In the rows, zero is written as 128.
Known rows, with every step that occurs
virad-medap-fetilad-kesi: [123 165 159 142 111 120 145 184 106 147 145 113 104 114 108 131 124 137
 139  95 160  95  97 161 146 168 138 138 142  74 194 102 163 178  77 119
 153 151 171  83 123]
netipi-zivu-kesi: [132 174 110 123 148 110 106  95 124 157 143 113 121  96 147 140 104 134
 128 131 135  68 130 149 107 136 155 117 120  91 157 108 183 154 105 107
 134 145 202  64 113]
zesipel-kesi-fetilad: [135 145 151 129 131 125 140  88 135 178 143  87 106 117 139 168  87 124
 138 112 162  74 113 150 136 111 129 162 128 101 168  78 154  99 153 116
 160 143 198  96 110]
virad-medap-fetilad-kesi-zesipel-netipi: [112 156 138 137 128 112 154 192 115 165 135  92 102  97 107 116  87 147
 131 111 167  83  97 153 148 163 135 126 131 100 225  73 162 177 133 103
 141 166 175  73 104]
kesi-fetilad-medap-virad-kenu: [125 151 159 147 102 139 158 184 108 129 130  83 106 120 124 149 102 134
 157 103 196  80  92 154 160 157 115 144 165  81 178  60 158 128 115 121
 162 133 202 108 121]
kesi-fetilad-medap: [147 144 158 153 113 125 144 123 111 152 131 107 110 114 150 155  87 122
 144 118 180  75  92 155 151 152 148 143 124 107 177  51 153 117 142 122
 159 144 206  94 113]
kenu-fetilad: [140 165 137 133 117 112 155 168 139 151 135 114 111 127 127 155 119 122
 137  83 148  93 144 146 141 134 126 119 138  92 193  92 174 134 100 120
 163 137 177 100 108]
zesipel-kesi-zivu-netipi: [131 139 111 121 153 115 100  92 130 179 145 117  98 127 176 139  99 123
 137 116 134  75 122 137 125  68 126 117 118 108 180 112 168 129 137 104
 141 139 214  72  89]
virad-medap: [143 168 132 136 127 112 153 113 133 141 130 126 113 128 103 129 121 131
 134 121 158  77 111 156 144 127 180 131 125  84 185 129 157 155 119 115
 140 132 169  86 118]
zesipel-netipi-zivu-kesi-natopav: [122 166  96 128 157 113  89  90 137 175 144 114 113  53 159 131  62 142
 128 150 129  61 117 149 123 123 176 112 117 102 143 134 191 120 134 107
 102 155 224  65 104]
virad-kenu-fetilad: [135 166 156 132 105 119 165 215 149 146 141  86 105 123 132 151 121 132
 141  68 160 103 152 153 154 140 115 124 163  85 187  92 169 147  88 107
 171 139 180 115 109]
kenu-virad-medap-fetilad-kesi-zivu: [115 151 112 156 112 115 141 184  94 135 129 142 108 113 127 145 112 129
 148  71 135  83  93 160 162 171 117 103 143  83 181 144 170 167  85 120
 167 148 183  87 116]
natopav-kesi-fetilad-medap-virad-kenu: [115 158 155 151 104 139 170 174 112 141 135  90 103 108 102 146 106 133
 156 106 195  87  79 158 171 190  95 138 164  76 148  89 156 116 106 122
 150 130 205 105 118]
natopav-kenu-fetilad-medap-virad: [126 154 172 153 106 126 173 203 105 122 123 145 110 145  92 139 121 116
 148  86 188  93 139 140 147 139  98 118 151  94 172  73 174 138  97 142
 188 135 185 103 109]
fetilad-kesi-zesipel-netipi: [126 148 103 127 143 106 140 203 137 172 139 101 111  91 147 129  79 141
 130 105 149  78 119 138 126 154 144 133 124 113 202  73 171 157 140 102
 121 152 180  83  75]
virad-kenu-natopav-kesi: [118 177 132 125 113 122 170 120 135 169 150 101 121 100 114 145 147 143
 142  88 158  99 113 154 153 182 104 123 159  79 140 139 163 152 104 112
 145 133 195  94 120]
zivu-kesi-zesipel: [126 159  92 121 140  97 129 152 133 173 136  64 111 119 127 131 102 135
 132 124 154  57 131 136 115 135 101 130 131  97 173 102 175 173 151 110
 163 154 186  78  94]
virad-kenu-natopav-kesi-zesipel-netipi: [111 166 114 118 131 114 184 131 150 186 143  74 117  73 109 131 111 146
 134  99 161  88 110 142 154 169 107 109 149 106 165 104 166 154 161 100
 132 143 197  87  98]
fetilad-kesi-zesipel-netipi-zivu: [113 160 111 125 157 104 118 155 135 163 138 122 122  73 174 134  69 144
 122 105 144  77 119 141 115 157 173 124 110 116 195  65 178 147 142  94
 116 153 188  63  89]
virad-kesi-fetilad-medap: [137 171 159 148  92 122 147 103 101 144 137 103 109 112 120 153  79 121
 151 108 185  79  94 148 153 158 120 150 130 104 161  45 169 109 147 103
 162 149 183  94  98]
kenu-virad-kesi-natopav: [112 180  68 144 109 112 138 118 112 146 133 134 124  92 149 151  83 126
 155 102 146  78 136 149 148 164 121 138 121  96 129 167 188 114 119 114
 157 143 168 104  97]
medap-virad-kenu-natopav-kesi-zivu: [ 94 159  99 126 118 118 163 133 126 154 139 113 114 106 108 154 150 146
 153  81 147  85  88 138 151 159  69  92 178  67 153 178 172 154 111 113
 139 115 206  90 115]
medap-virad-kesi-zesipel-netipi: [100 173  95 121 128 104 155 147 123 154 127  82 117 102 111 124  77 147
 142 116 152  72 120 124 135 143 114 123 121 102 204  84 184 142 162  93
 119 134 159  80  75]
netipi-zivu: [125 168 122 126 146 111 119  91 131 147 135 127 126 100 170 150 100 132
 129 109 143  86 128 148 126 142 188 117 107  92 175 103 174 136 116 106
 119 135 193  71 110]
fetilad-medap-virad-kesi-zesipel: [110 178 124 138 110 110 150 187 101 133 125  74 124 128 115 132  90 134
 153 111 187  68 121 127 140 156 100 137 132  91 190  85 180 155 165 104
 166 143 164  88  84]
natopav-kesi-zesipel-netipi-zivu: [115 163 101 123 166 102 140 106 152 167 133 113 126  74 146 131  69 139
 119 127 147  76 102 143 138 170 173 101 100 117 171  78 174 130 162  93
  96 141 199  63  90]
kenu-fetilad-medap: [151 160 160 150 112 121 150 211 126 140 135 114 114 125 136 148 101 114
 140  94 168  97 138 149 153 146 146 120 142 101 188  63 173 143 113 124
 174 149 182 103 102]
fetilad-medap: [155 159 146 145 129 123 137 175 121 146 138 116 121 118 152 138  96 124
 141 121 169  85 120 151 145 156 167 127 116 104 182  79 166 151 121 118
 145 141 189  94  95]
zivu-kesi-fetilad: [137 152 107 132 125 111 134  82 123 172 139  83 100 111 109 149 105 131
 137 125 156  62 101 151 126 131 110 142 145  91 150  77 170 126 122 122
 158 146 205  82 118]
netipi-zivu-kesi-fetilad: [122 164 119 130 137 113 114  44 120 164 137 107 112  94 148 155 100 131
 130 121 150  57  97 154 113 136 135 127 133  93 145  74 174 117 130 113
 144 148 217  62 126]
zesipel-kesi: [144 157 142 124 145 122 131 131 143 166 147  96 115 123 153 151  97 127
 136 125 147  83 135 147 129 112 144 151 121  99 170 109 164 131 128 117
 151 138 189  95  95]
netipi-zivu-kesi-fetilad-medap: [137 162 149 145 131 121 109  89 105 151 137  96 114  95 144 152  85 123
 135 136 165  59  94 158 128 149 150 134 130  96 146  54 173 125 136 115
 157 161 219  66 123]
medap-fetilad-kesi-zesipel-netipi-zivu: [102 156 131 127 140 112 119 176 114 170 140  95 116  67 178 140  71 148
 123  91 153  86 113 145 133 170 144 118 110 107 216  52 176 156 132  99
 120 165 197  55 102]

Rows
[102 176 119 135 103 118 158  78 104 143 131 103 108 119  96 155 101 138
 153  97 165  73  93 139 139 143  91 147 138  77 169 100 174 108 129 108
 145 126 171  89 110]
medap-virad-kesi-fetilad
[119 166 103 120 148  95 112 112 131 163 133  72 122 101 157 138 102 137
 125 120 154  53 132 140 104 138 125 124 121  98 165  98 184 160 149 101
 147 157 196  58 107]
netipi-zivu-kesi-zesipel
[127 152 100 144 126 113 168 115 114 135 124 170 127 126 113 135 111 118
 145  90 149  85 144 154 142 154 129 119 112 105 138 108 169 136 104 131
 169 128 179  97 114]
natopav-kenu-virad
[122 150  98 143 106 101 158  72  96 129 127 177 118 123 110 147  93 121
 151  72 141  80 125 141 142 144  86 107 118 112 129 136 189 130 116 103
 170 125 175  93  88]
natopav-kenu-virad-kesi-zivu
[116 161  94 120 145 106 169 100 144 197 137  93 123  80 120 128 109 139
 128 113 154  78 104 140 144 171 123 103 126 112 175 109 171 136 179 113
 123 143 191  74  91]
kenu-natopav-kesi-zesipel-netipi
[126 150 187 141 108 148 149 195 115 148 139  56 102 120 126 158  94 130
 155 115 190  78 109 153 155 135 104 160 168  84 165  73 154 118 135 117
 184 142 210 111 114]
zesipel-kesi-fetilad-medap-virad-kenu
[125 157 113 128 146 116 115  36 128 171 140 111 107  74 138 145  73 138
 125 140 135  61  94 154 121 129 169 117 123 106 163  52 177 108 140 104
 115 149 215  59 120]
zesipel-netipi-zivu-kesi-fetilad
[120 147 142 145 109 113 132 179 100 147 141 127  97 109 121 144 111 139
 140  87 150  86  77 154 150 147 117 114 148  80 201 131 165 177  93 110
 152 145 189  77 111]
virad-medap-fetilad-kesi-zivu
[113 166 141 150 111 136 171  89 101 158 133 108 121 107  97 154 134 125
 153 107 182  78  71 146 156 185  96 127 158  78 150 100 158 114 142 142
 161 135 200  81 128]
kenu-natopav-kesi-fetilad-medap-virad
[119 153 107 130 133 105 140 196 132 163 140  98 116 114 147 142 108 138
 137  89 160  78 127 135 121 160 113 145 128 101 189  82 171 161 132 110
 154 151 171  84  86]
fetilad-kesi-zesipel
[131 153  93 120 156 101 135 149 142 180 137  67 107  97 125 117  76 142
 127 140 140  57 124 135 122 125 123 114 128 110 189  78 180 163 158 105
 129 155 189  74  83]
zivu-kesi-zesipel-netipi
[117 160 105 161 109 117 166  85 109 131 119 182 120 111 101 127 105 119
 150 106 167  70 126 160 151 141 130 129 125  98 116 180 165 116 123 134
 173 136 183 100 130]
kesi-natopav-kenu-virad-medap
[107 151 122 134 119 110 141 222 111 166 144  82 108 109 154 145 108 142
 137  72 169  87 118 139 135 177  78 143 133  91 207  62 168 172 118 117
 163 161 180  79 101]
medap-fetilad-kesi-zesipel
[122 169 159 139 116 118 153 138 115 149 135  99 107 122 112 131 122 134
 137 111 160  87 102 160 160 143 150 127 129  80 206 103 155 164 105 118
 146 145 179  81 132]
virad-medap-fetilad
[132 138  85 131 144 103 108  91 127 167 136 137  98 126 169 136 113 127
 140 109 140  76 116 134 131  92 129  97 121 102 190 106 167 143 118 107
 119 130 201  72  96]
kesi-zivu-netipi
[117 142 108 142 118 116 143  97 120 160 136 156 111 100 123 141  95 129
 141 107 175  81 129 144 137 128 115 143 121 109 127 136 171 108 125 132
 151 135 201  96 109]
kesi-natopav-kenu
[121 155 131 153 125 126 156  90 116 150 128 161 118 114 111 136  89 114
 147 110 165  68 135 163 147 116 126 149 126 100 104 193 164 102 144 135
 195 148 189 104 124]
zesipel-kesi-natopav-kenu-virad-medap
[102 166 135 150  93 123 146 127  81 126 133 148 114 107  98 132  84 131
 162 108 193  79 121 135 142 149  85 148 133  97 129 135 184 115 126 124
 162 137 182  96 100]
fetilad-medap-virad-kesi-natopav-kenu
[133 151 102 125 149 103 148 152 148 177 129  90 117 101 147 131  77 140
 129 121 154  74 120 135 138 133 156 115 112 118 211  65 168 143 168  98
 119 142 185  84  82]
kesi-zesipel-netipi
[125 162 124 142 108 113 133 163  91 130 131 117 112 121 125 147  86 131
 155 108 155  77  97 131 146 141 111 110 139  89 184 113 186 150 126 101
 146 127 184  88  80]
fetilad-medap-virad-kesi-zivu
[124 157 116 144 103 119 129 218 128 161 145 129 104  90 156 160 105 130
 144  69 154  92 141 142 138 153 108 144 156  90 161 142 184 117  94 128
 167 153 182 106 102]
kenu-fetilad-kesi-natopav
[113 167 119 125 124 124 155 210 133 139 136  93 112 126 119 140 129 148
 150  98 165  85 129 142 145 140 125 127 155  69 180 114 165 158  85 114
 138 119 183 104 117]
medap-virad-kenu
[117 144 131 145 102 116 160 121 127 156 135 155 106 108 122 151 107 119
 143  78 173  91 146 143 143 124  82 131 139 103 136 136 179  99 116 132
 179 143 196 104 112]
kesi-natopav-kenu-fetilad
[123 155 132 134 117 121 132 196 107 159 151 103 106 107 147 147 116 140
 140  78 153 102 113 151 139 177 115 137 132  85 191  85 168 160  73 126
 144 150 187  85 109]
medap-fetilad-kesi
[151 143 181 146 124 133 133 129 122 166 143  87 109 120 152 162  75 117
 142 121 182  76 107 156 147 126 134 162 128 109 165  58 154 105 159 121
 178 154 210  99 100]
zesipel-kesi-fetilad-medap
[112 170 141 132 105 123 169 239 138 131 134  83 106 126 117 154 137 139
 151  68 163  97 146 144 153 137 102 122 175  64 194 106 175 148  76 116
 166 126 178 114 118]
medap-virad-kenu-fetilad
[110 163 111 152 113 112 163 203 101 141 123  99 119 117 133 130 113 130
 145  74 166  76 116 158 154 188 105 133 137  82 192 109 161 176 117 123
 189 162 164  82 121]
kenu-virad-medap-fetilad-kesi-zesipel
[105 175  97 121 154 104 152  60 144 188 134 115 137  64 143 138 101 141
 121 114 146  79 105 143 133 168 151  95 110 107 166  97 173 128 182 101
 114 147 202  51 110]
kenu-natopav-kesi-zesipel-netipi-zivu
[116 162  94 157 117 116 147  88 100 143 125 157 111 105  71 120 105 121
 147 123 158  53 122 162 139 132 107 129 143  92  95 192 176 137 115 134
 186 148 196  90 135]
zivu-kesi-natopav-kenu-virad-medap
[106 172 123 124 110 126 162 154 118 149 137  83 120 122 117 151 160 149
 153  88 160  86 125 140 140 148 108 121 161  66 176 131 166 156 109 119
 154 121 188  95 130]
medap-virad-kenu-natopav
[147 152 149 147 119 125 128 114 109 163 140  77 105 113 113 146  90 126
 143 135 172  61  96 154 135 146 122 140 145  99 153  50 166 134 129 125
 167 155 210  85 109]
zivu-kesi-fetilad-medap
[125 183 136 140 109 120 141 172  97 125 136 111 118 121 111 136  96 133
 155 117 167  85 114 137 144 157 122 135 135  86 178  96 180 152 115 112
 142 131 169  91  86]
fetilad-medap-virad-kesi
[117 183  82 135 117  98 163 135 116 145 124  95 130 119 147 142  89 128
 145  84 152  67 139 137 142 166 101 130 118 103 166 117 181 149 153  98
 173 144 150  97  89]
kenu-virad-kesi-zesipel
[113 137 103 136 126 114 101 161  96 171 152 126  86 111 176 140 122 131
 145  79 137  91 100 143 135 132  92 108 136  90 207  89 167 159  71 115
 133 148 206  64 104]
medap-fetilad-kesi-zivu-netipi
[132 152 149 140 109 111 173 150 128 144 134 150 107 134  96 146 124 118
 136  67 169  97 149 144 139 125  96 120 134 103 164  75 174 128 101 127
 179 133 175 100 111]
natopav-kenu-fetilad
[117 159 114 126 116 112 156 112 137 166 146 114 115  92 123 157 138 140
 144  75 151  91  95 144 156 162  83  94 163  87 144 164 171 148 121 105
 141 126 210  93 105]
virad-kenu-natopav-kesi-zivu
[119 135 124 137 114 113 118 189 108 163 146 121  97 102 156 159 106 139
 144  71 143  94  93 145 145 155  93 112 139  92 195  98 173 160  89 116
 139 143 201  81 100]
medap-fetilad-kesi-zivu
